Each row comes from the steps of one walk. Every step used is in the known rows, and no mark comes twice. Write the walk behind each row, first mark first.
Known rows
lemul-kofu-pipa-pivav: [-1.521  0.338 -0.757 -3.357  1.922  0.944  2.300  1.840  0.629 -1.827
 -0.279  1.867 -1.755  0.608  0.651  2.331  0.300  2.423 -3.398  0.902
  5.740]
mozo-bakob-roge-kofu-pipa-pivav: [ 1.576 -0.514  0.796  1.005 -2.234  0.095 -0.427 -2.296  3.126  0.703
  1.060  0.100  0.757 -2.678  0.453 -1.752  0.264  0.493 -3.989 -0.192
 -4.109]
bakob-roge-kofu-pipa: [-1.992 -1.732  2.309 -0.861 -0.460  2.057 -0.549 -3.239 -0.407 -1.145
 -0.698 -3.331  0.246 -0.171  1.088 -1.576  2.397 -1.100 -0.796  1.651
  0.406]
bakob-roge-pivav-pipa-kofu-lemul: [-1.976 -0.658 -2.968 -3.082  0.163 -1.894 -1.414 -0.507 -1.116  2.220
 -0.206  4.535 -0.422 -0.300  2.386 -1.974  1.543  2.232 -0.253 -0.432
 -2.978]
lemul-kofu-pipa: [-0.920 -0.717  1.755 -4.305  1.513  1.695  2.098  1.444 -0.592 -3.087
 -0.956 -2.213 -1.610  1.470  1.634  2.015  1.120  0.737 -1.175  1.234
  7.547]
pipa-kofu: [-2.657  2.741 -1.509 -0.574 -0.326 -0.621  3.124  5.078  0.874 -1.874
 -0.206 -0.403  0.267  2.797 -1.645  2.942  1.903  2.380 -3.027  0.179
  5.914]
pipa-kofu-roge: [-6.875  0.346 -1.276 -0.661 -0.273 -0.753  0.603  3.878 -0.641 -1.735
  1.180 -0.768 -0.837  2.693 -0.418  4.569  2.656  1.279 -0.574 -1.713
  4.258]
bakob-roge: [-1.250  2.241  0.797  2.306  0.721  0.644  1.892  0.992  0.925  0.026
 -0.798 -0.648  2.924 -0.374 -1.944 -0.405  0.433 -2.463 -0.015  1.865
 -1.062]
kofu-lemul: [-2.950  1.534 -1.395 -2.178  0.916  1.771  1.339  1.810  1.771 -0.693
  1.924  1.264 -0.060  1.680 -0.797  0.885  0.304 -0.986 -0.055  3.335
  2.666]
pivav-pipa-bakob-roge-kofu: [ 1.725  2.499 -0.884  4.254 -3.715 -0.738  1.985 -5.946 -0.668  3.328
 -3.617  0.769  3.444 -3.843  1.044  0.353  1.346  2.253  1.006  0.370
 -2.146]
mozo-lemul-kofu-pipa: [ 0.566  0.349  3.654 -4.359  1.040  1.710  1.510  3.357 -0.023 -2.257
  0.107 -2.201 -3.856  3.131  1.374  1.246 -1.117 -0.056 -1.488  0.906
  5.327]
kofu-lemul-mozo-bakob-roge: [ 5.055  0.920  3.032  3.808  1.866  0.782 -1.234 -1.195  3.253  1.533
  0.423  1.570  1.797 -0.917 -1.284 -1.699 -0.258 -4.825  2.196  1.946
 -5.864]
pipa-bakob-roge-kofu: [ 1.532  2.219 -0.394  5.491 -1.652  1.267  0.320 -4.430  0.615  2.505
 -2.123 -1.396  3.304 -1.824 -3.208 -1.213  0.625  0.446  0.624  1.205
  0.664]
lemul-mozo-bakob-roge: [ 6.013  2.047  3.430  5.624  0.928 -0.376  0.821  0.504  2.746  0.080
 -0.956 -1.211  3.680 -1.398 -2.055 -0.897 -0.569 -4.668  1.029  0.035
 -6.069]
pipa-pivav-roge-kofu-lemul: [-4.039 -2.228 -3.525 -0.564 -0.223  0.271 -2.641  0.105 -1.701  1.429
  2.159  2.267 -3.349  0.137 -0.632 -1.157 -1.260  1.572  1.196  0.935
  0.911]
pivav-pipa-kofu: [-2.313  3.076 -1.899 -1.856 -2.289 -2.688  4.874  3.274 -0.365 -0.926
 -1.501  2.071  0.217  0.618  2.458  4.384  2.480  4.148 -2.508 -0.665
  2.928]
lemul-mozo-bakob-roge-kofu-pipa-pivav: [ 4.909 -1.061  2.626  3.397  0.000  0.310 -1.586 -3.766  2.701  0.051
 -0.148 -0.051  0.913 -2.121  0.270 -2.029  0.315 -1.440 -1.811 -0.342
 -6.183]
bakob-roge-kofu: [-1.301  0.436 -0.120  1.624 -0.324  1.102 -0.300 -0.602 -0.095 -0.309
 -1.227 -3.509  0.751 -0.798 -2.544 -1.870 -0.119 -1.367 -0.053  1.191
  0.158]
mozo-lemul-kofu-roge-pivav-pipa: [-2.433 -1.881 -1.393 -5.084 -0.002 -2.045 -1.606  2.883 -3.411 -1.118
  0.622 -1.288 -3.571  0.843  2.228  0.612 -3.710  0.700  1.283 -4.383
 -1.225]
mozo-bakob: [ 2.062  2.995  0.081  0.353 -2.131 -0.840  3.618  4.205  3.736 -1.567
  1.570 -1.711  2.767 -0.100 -1.563  0.918 -0.907 -0.660 -2.739 -0.072
 -0.190]

Which walk is each row?
[-3.107 -0.566 -2.321 -2.751 -0.085  2.179 -0.799  0.181  0.924 -1.183
  1.510 -1.498 -2.409  1.413 -1.441 -0.661 -0.279  0.414 -0.296  2.727
  4.077]	roge-kofu-lemul
[-2.409 -0.759 -0.069  0.089 -0.331  1.461 -0.546 -3.129  0.938  0.065
  0.056  0.374 -0.085 -1.194  0.464 -1.255  1.416  0.505 -2.828  1.497
 -1.322]	bakob-roge-kofu-pipa-pivav
[-3.865 -2.918 -3.282 -5.156  0.564 -2.077 -1.029  1.161 -3.949 -1.983
 -0.358 -1.213 -1.526 -0.785  2.279  1.192 -1.550  1.432  1.494 -4.023
  1.116]	lemul-kofu-roge-pivav-pipa
[ 3.934  0.743  0.333  5.130 -0.261  0.681 -1.335 -9.156 -0.802  4.203
 -3.578  3.392  1.534 -2.941  1.587 -0.576  1.885  0.265  4.639  1.893
 -3.977]	pivav-pipa-bakob-roge-kofu-lemul-mozo
[ 1.815  1.292  1.402 -0.737  0.095  1.823  2.736 -2.225  0.053 -0.164
 -1.845 -0.308  0.948  0.367  0.738  2.983  1.884  2.532 -0.476  1.330
  7.801]	lemul-kofu-pipa-bakob
[-3.231  0.080  1.531 -1.611  1.623  0.621 -0.801  4.534 -1.335 -1.473
  0.740 -2.566 -4.008  2.578 -1.212  2.684 -2.664 -1.594  1.468 -1.604
  3.709]	mozo-lemul-kofu-roge
[ 4.426  1.157  1.871  2.384 -0.494 -2.311 -0.002 -1.246  1.619  2.942
 -1.728  4.683 -0.017 -1.576  2.911  0.915  2.314 -0.087  1.580 -0.299
 -5.744]	pivav-pipa-kofu-lemul-mozo-bakob-roge
[ 0.381  0.166 -1.569 -1.338 -1.271 -1.962 -0.963 -0.968 -2.830  1.694
 -0.208  0.544 -1.008  0.050  1.521  1.381 -3.082  2.468  1.791 -4.208
 -0.558]	mozo-lemul-kofu-roge-pivav-pipa-bakob
[-0.602 -1.521  2.454 -2.296  0.878 -0.165 -0.355  3.014 -2.590  0.483
  0.801  1.659 -5.063  1.909  2.115  1.135 -2.183  0.806 -0.119 -0.868
  2.256]	mozo-lemul-kofu-pipa-pivav-roge
[ 4.188  1.286  1.177  1.309  1.111  0.620  0.417  1.213  3.832 -0.887
  1.758  0.885  0.857  0.715 -0.950  0.142 -0.816 -3.006  0.669  1.634
 -2.305]	kofu-lemul-mozo-bakob
[ 0.069  0.899  0.276  0.562  3.246  1.974  0.227  0.472  1.366 -1.524
  0.631  1.359 -0.133  2.149 -0.868  0.753  0.532 -2.720  1.906  3.198
  0.577]	kofu-lemul-mozo
[ 4.932 -1.205  0.206  1.307  2.229 -0.999 -4.117  0.593  2.026  1.172
  1.127  1.567  0.545  0.832 -2.177 -4.083 -0.448 -1.622  0.023 -1.292
 -5.082]	pipa-kofu-lemul-mozo-bakob-roge-pivav
[-0.210 -2.240  1.413  1.383 -3.276  0.871 -0.290 -4.862 -3.178  0.746
 -0.327 -2.310  0.749  0.224  2.384  0.256  2.297  2.130  1.992  0.194
  3.138]	pivav-roge-kofu-pipa-bakob
[ 3.028 -1.257  0.915 -0.346  1.567  1.341 -1.478 -4.555 -1.292  1.516
 -1.815 -0.629  2.320 -0.871 -0.044 -2.784  0.508  1.047  0.130 -0.244
  1.917]	lemul-kofu-pipa-bakob-roge-pivav
[-3.639 -3.214 -1.268 -1.519 -0.589  1.037 -2.680 -0.092 -3.139  0.334
  1.461 -1.470 -3.250  1.146  0.246 -1.479 -0.399 -0.323  3.180  1.181
  2.485]	pivav-roge-kofu-lemul
[-5.701 -1.782 -3.101 -2.560  0.824 -0.300 -1.527  2.168 -1.204 -2.889
  3.270 -2.781  1.301  1.492 -1.325  0.037 -0.822 -1.387  0.053 -2.134
 -0.837]	kofu-roge-pivav
[ 5.496 -1.316  0.698  1.614  2.602  0.002 -3.913 -1.058  2.304  0.832
  1.813  0.501  2.104 -0.535 -2.104 -5.359 -2.058 -4.655  1.543 -0.003
 -8.079]	kofu-lemul-mozo-bakob-roge-pivav
[ 5.917  0.162  2.554  5.008 -0.207  0.081 -1.211 -1.261  1.763 -0.522
 -1.234 -3.742  1.766 -1.705 -2.488 -2.518 -1.298 -3.194  0.632 -0.824
 -4.842]	lemul-mozo-bakob-roge-kofu
[-2.892 -1.054 -2.986  0.973 -1.320 -0.977 -0.553  1.695 -2.328 -0.065
  0.836 -0.407 -1.500 -0.328 -1.370 -0.160 -1.607  1.579 -0.265 -1.036
  0.770]	pipa-pivav-roge-kofu
[-1.963 -2.449  0.639 -2.376  1.148 -0.296  0.338  1.586 -3.177 -0.405
 -0.133  1.536 -2.851  0.258  2.310  1.661  0.194  1.642  0.073 -0.636
  4.286]	lemul-kofu-pipa-pivav-roge
[ 3.097  0.702 -1.637 -0.794 -3.047 -4.508  0.785  1.902  0.748  1.359
 -0.662  1.177  2.529 -2.130  1.630 -2.161  0.008  2.360 -2.875 -3.816
 -5.656]	mozo-bakob-roge-pivav-pipa-kofu
[-2.918  0.744 -2.183  1.501 -0.244 -1.445  1.630  3.520 -1.336  0.396
  1.230  2.424  0.897  0.030 -0.532  1.423 -0.982  0.298 -0.023 -0.135
 -0.390]	pipa-pivav-roge
